What can hang from each mark
k175: k471 k529
k258: k471
k162: k471
k471: k258 k537 k742
k529: k162 k175 k258 k742
k742: k471 k529

Each row was made from one small tree. The marks that hang from a mark follow it in brackets, in the order of their numbers. Every link used is in the known rows. Write each row's tree.
Known rows
k175[k471[k537]]: [-24.5 -27.9   4.4  14.5   8.2 -29.1  12.1 -11.9  -2.9  25.6 -26.9   0.0
   3.9  -8.7  46.2 -12.9  15.4 -32.5]
k742[k529]: [-19.5 -37.1 -12.8  28.7  14.6  -5.8   7.6 -14.6 -13.4  21.3 -34.1   6.3
   1.8   5.7  43.9 -14.4  -2.4 -21.2]
k742[k471[k537] k529[k162 k175 k258]]: [-33.4 -22.5 -29.3  26.8  18.7 -26.9  17.2 -14.3  -6.2 -12.1 -70.9 -10.0
   0.3 -25.5  55.7 -11.2  38.3 -30.7]
k175[k471[k537 k742[k529]]]: [-36.5 -38.7  -6.5  41.8  13.4 -25.8   6.1  -3.5  27.7  29.3 -46.6  -9.9
   6.9  -2.3  52.6  -5.9  31.0 -34.4]
k529[k162 k258]: [-13.1 -25.3 -10.3   3.9   7.6 -28.8  19.1  -8.0 -33.1  -8.3 -35.7   7.2
  20.9  -9.4  34.0  -1.6  18.8 -17.8]
k529[k162[k471[k258 k537]] k175 k742]: [-41.8   2.8   0.9  26.2   8.3 -43.5   5.8 -25.5  -4.0   0.6 -37.4 -13.8
   7.4 -32.0  50.4   3.7  20.7 -20.7]
k175[k529]: [-13.7 -23.5  -5.8   5.1  14.3 -13.4  17.9  -4.6 -21.1  19.9 -13.2   4.8
  25.6   7.8  19.6  -1.4   6.3 -30.5]
k529[k162[k471] k175 k258 k742]: [-20.3  -4.2   1.8  11.2  -2.7 -24.3   7.5  -4.7 -29.2 -19.8 -40.6  -1.9
  20.6 -33.6  45.9  13.1  27.4  -3.6]
k175[k471 k529]: [-24.8 -19.7   8.9   4.9   7.8 -17.1  12.1   0.5 -11.2  16.0 -18.3   6.4
  32.6  -1.3  25.1  -3.3  14.7 -35.9]
k258[k471[k537 k742[k529[k162]]]]: [-29.3 -31.5  -6.7  29.8  13.6 -32.7  21.2 -11.0  12.6  12.4 -52.8 -10.2
  20.4   3.9  60.6   8.4  34.5 -30.1]
k471[k742]: [-10.1 -28.2  -7.8  15.4   5.1 -20.0  16.3  -1.0  -3.2  23.3 -21.8   1.4
  11.6   8.1  33.6  -4.8  10.8 -20.2]
k471[k258 k742]: [-25.2 -20.9 -14.7  25.3   9.3 -31.2  19.9 -14.5   2.5  20.0 -28.2  -4.2
  12.3   5.5  24.0  -5.7   4.3 -30.5]
k175[k471[k258 k537 k742[k529]]]: [-51.7 -30.5 -12.9  51.8  17.5 -36.5   9.4 -17.0  33.8  24.6 -53.0 -14.6
   7.1  -6.1  44.7  -6.4  24.7 -44.1]
k162[k471[k258]]: [-35.2 -11.0 -14.8  30.4  -3.6 -14.3  19.3 -19.6  -6.0  19.5 -18.9  -2.5
  -1.4 -10.8  30.6  -5.9  -8.8 -21.9]
k471[k258 k537 k742[k529[k162 k175]]]: [-54.5 -25.0 -11.0  42.1  26.5 -37.7   7.6 -20.5  22.8  -2.2 -60.4 -19.6
   4.7  -7.4  53.5   2.7  31.1 -43.8]
k162[k471[k537 k742[k529[k175 k258]]]]: [-41.3 -34.4 -26.8  49.8  10.0  -8.7  17.0  -1.2  20.2   4.8 -54.9 -23.6
  -7.9 -21.1  52.5  15.0  37.6 -26.4]
k529[k175]: [-16.3 -25.2   4.8   2.6   9.6  -7.7   9.9 -12.0 -25.8   3.5 -26.1   4.3
  -1.8  -3.3  42.5  -9.1  -0.7 -27.7]
k258[k471[k537 k742[k529]]]: [-21.6 -37.2 -14.2  34.5  13.3 -22.1  24.5 -12.3  12.8  26.2 -47.0 -10.5
   9.6   6.4  54.0   5.9  22.6 -31.8]
k529[k175 k258 k742[k471[k537]]]: [ -2.9  -9.8 -23.9   9.8  12.7 -38.1  20.3 -16.6 -21.6   6.1 -52.5  -7.6
   5.4 -31.9  39.7 -12.9  29.7 -19.6]
k175[k529[k162 k258[k471] k742]]: [ -1.4  -7.3   1.3  -6.4   9.1 -41.1  26.7  -6.6 -42.7 -11.6 -39.7   5.1
  64.2 -14.2  23.8  21.4  33.9 -18.6]
k258[k471[k537 k742[k529[k162 k175]]]]: [-36.3 -28.4   2.8  24.1  14.9 -27.0  17.1 -10.2  11.2  -5.3 -61.3 -14.0
  13.5  -3.5  68.2  13.3  36.7 -36.6]

Which tree is each row?
[ -3.7  -9.2  12.3  -8.8   5.0 -34.8  18.1 -14.4 -47.1 -28.5 -51.8   4.2
  37.1 -22.7  48.0  15.1  27.1 -16.4] => k529[k162 k175 k258[k471] k742]
[-12.4 -38.1 -17.7  21.6   8.9  -8.0  27.8 -15.7 -27.6  -0.4 -52.5   4.0
  16.7  -6.0  42.4   4.0   9.7 -24.4] => k742[k529[k258[k471]]]
[-21.0  -7.4 -14.5  19.5   9.7 -41.6  17.5  -2.5 -15.0   6.9 -29.8 -12.1
  39.7 -28.1  28.6  18.1  44.3 -13.8] => k175[k529[k162[k471[k537]] k258 k742]]
[-46.7 -18.5   7.2  17.4  15.3 -33.9   9.9 -25.5   1.3   4.7 -41.0  -9.2
  -2.4 -20.5  45.1  -9.2  12.9 -49.9] => k529[k175[k471[k258 k537]]]
[-36.7 -17.6 -17.6  26.0  17.7 -24.5  10.0 -16.9   3.5   1.9 -60.0  -7.9
  -4.3 -13.5  62.6 -19.6  27.9 -31.3] => k742[k471[k537] k529[k162 k175]]
[-53.9  -5.7  -2.8  25.6   6.8 -30.3  14.6 -23.8   2.7  -3.6 -35.2 -14.7
  -5.7 -25.1  50.7   2.2  16.6 -33.1] => k529[k162[k471[k258 k537]] k175]
[  8.4  -7.7 -28.2  10.2   2.7 -33.0  21.0 -10.8 -31.6  15.5 -42.1   7.9
  20.5 -20.5  26.8 -17.6  16.9  -6.5] => k529[k258 k742[k471]]
[-18.0   3.3 -30.2  22.2  20.3 -51.1  23.0 -24.3  -3.9  33.6 -34.1  -8.7
  27.8 -14.1  13.6 -14.9  19.9 -32.8] => k175[k529[k742[k471[k258 k537]]]]
[-36.7 -18.6 -12.2  23.9   1.9 -26.7  21.0   3.2   9.4 -10.4 -44.2 -21.0
   5.7 -25.1  50.7  19.5  47.4 -23.2] => k529[k162[k471[k537 k742]] k175 k258]
[-44.3 -13.1 -33.6  41.3  18.3 -41.4  17.2 -30.2  10.2  15.6 -57.9  -7.2
   1.9 -11.8  45.5 -24.7  18.8 -34.1] => k742[k471[k258 k537] k529[k162]]
[-28.2 -25.8 -21.7  30.5  17.1 -43.0  22.8 -19.2  14.1  28.9 -30.4 -13.6
   4.0   0.1  30.0  -4.3  15.0 -37.3] => k471[k258 k537 k742]
[ -5.3 -12.2  -4.3  -0.8  17.6 -52.8  29.7 -11.5 -31.4  -2.4 -41.6  -5.4
  56.2 -17.4  29.7  21.6  44.0 -25.3] => k175[k529[k162 k258[k471[k537]] k742]]
[  4.2  -3.9 -29.5   7.4   9.3 -32.8  23.7  -3.8 -29.9  14.7 -36.9   3.7
  41.1 -16.4  11.0  -6.9  27.0 -15.8] => k175[k529[k258 k742[k471]]]
[-10.3 -27.8  -7.9  13.7   6.1 -30.7  31.9  -8.8   2.8  26.1 -31.5  -8.6
  13.1   4.7  45.5   6.0  21.0 -31.5] => k258[k471[k537 k742]]
[-27.9 -18.0   4.8   0.5   9.3 -31.0  16.1   4.8 -20.5 -12.5 -36.7   5.4
  48.7 -14.7  24.6   8.0  37.6 -33.9] => k175[k471 k529[k162 k258]]
[-39.6 -31.1 -26.1  42.6   9.2 -19.3  15.7 -10.9   1.0   4.0 -48.5 -10.6
   2.3 -22.9  53.5   5.5  32.1 -16.9] => k742[k529[k162[k471[k537]] k258]]
[ -9.3 -13.2   5.5  -2.2  12.4 -36.2   6.8 -11.2 -41.5 -21.9 -45.4   3.5
  27.7 -23.1  42.4   4.5  27.6 -13.7] => k529[k162 k175 k258 k742]
[ -2.4  -0.6  -6.0   5.1   3.9 -23.7   9.5 -12.8 -23.2  11.5 -38.0   5.3
  10.1 -16.4  41.4 -21.2   8.0 -14.5] => k529[k175 k742[k471]]
[-25.9 -16.8 -15.3  23.5  -8.5 -23.0  22.2   8.1   0.2  -2.0 -34.6  -6.0
  20.4 -14.2  37.6  14.4  33.6  -9.6] => k529[k162[k471[k742]] k258]
[-47.0 -20.8 -26.1  59.3   2.3 -10.6  14.2 -11.3  24.9  23.3 -39.4 -11.7
   1.7  -3.4  37.8   0.8   6.5 -23.2] => k162[k471[k258 k742[k529]]]
[-39.2 -21.4  -8.5  37.0   0.1  -4.2   4.9  -7.4  -2.0   8.8 -34.3   1.5
   5.5  -7.3  55.2  -3.4   9.7 -11.5] => k742[k529[k162[k471]]]
[-24.6 -14.4  15.6   3.2  13.1 -50.9   3.4 -10.0 -20.6 -16.9 -53.7  -4.8
  26.6 -36.7  53.8   4.1  45.6 -24.6] => k529[k162 k175[k471[k537]] k258 k742]
[-16.8  -2.8   5.1  16.9  -7.3 -27.7   4.6  -6.3 -19.4  11.5 -19.9   4.5
  22.7 -16.7  46.6  -0.7  13.2   3.1] => k529[k162[k471] k742]
[-18.5 -30.9 -46.9  36.3  15.9 -21.4  25.4 -17.3  -3.3  20.0 -58.4  -5.8
  -4.3 -16.0  40.7 -19.9  24.3 -25.4] => k742[k471[k537] k529[k258]]
[-22.5 -26.8 -34.6  36.3  14.2 -18.4  17.6 -18.6   5.2  34.9 -46.1  -4.4
  -9.3  -4.7  48.3 -28.6  13.0 -26.1] => k742[k471[k537] k529]
[ -5.2 -12.2  -6.3   1.4  14.9 -41.9  14.1  -2.8 -37.6  -4.5 -32.0   3.7
  55.0 -13.3  17.8  10.7  32.8 -15.6] => k175[k529[k162 k258 k742]]
[-31.9 -31.9  -5.7  16.4  18.9 -24.1  22.2 -19.3 -18.2 -23.1 -68.9  -8.9
  11.6 -19.8  63.1  13.5  34.9 -35.7] => k742[k529[k162 k175 k258[k471[k537]]]]
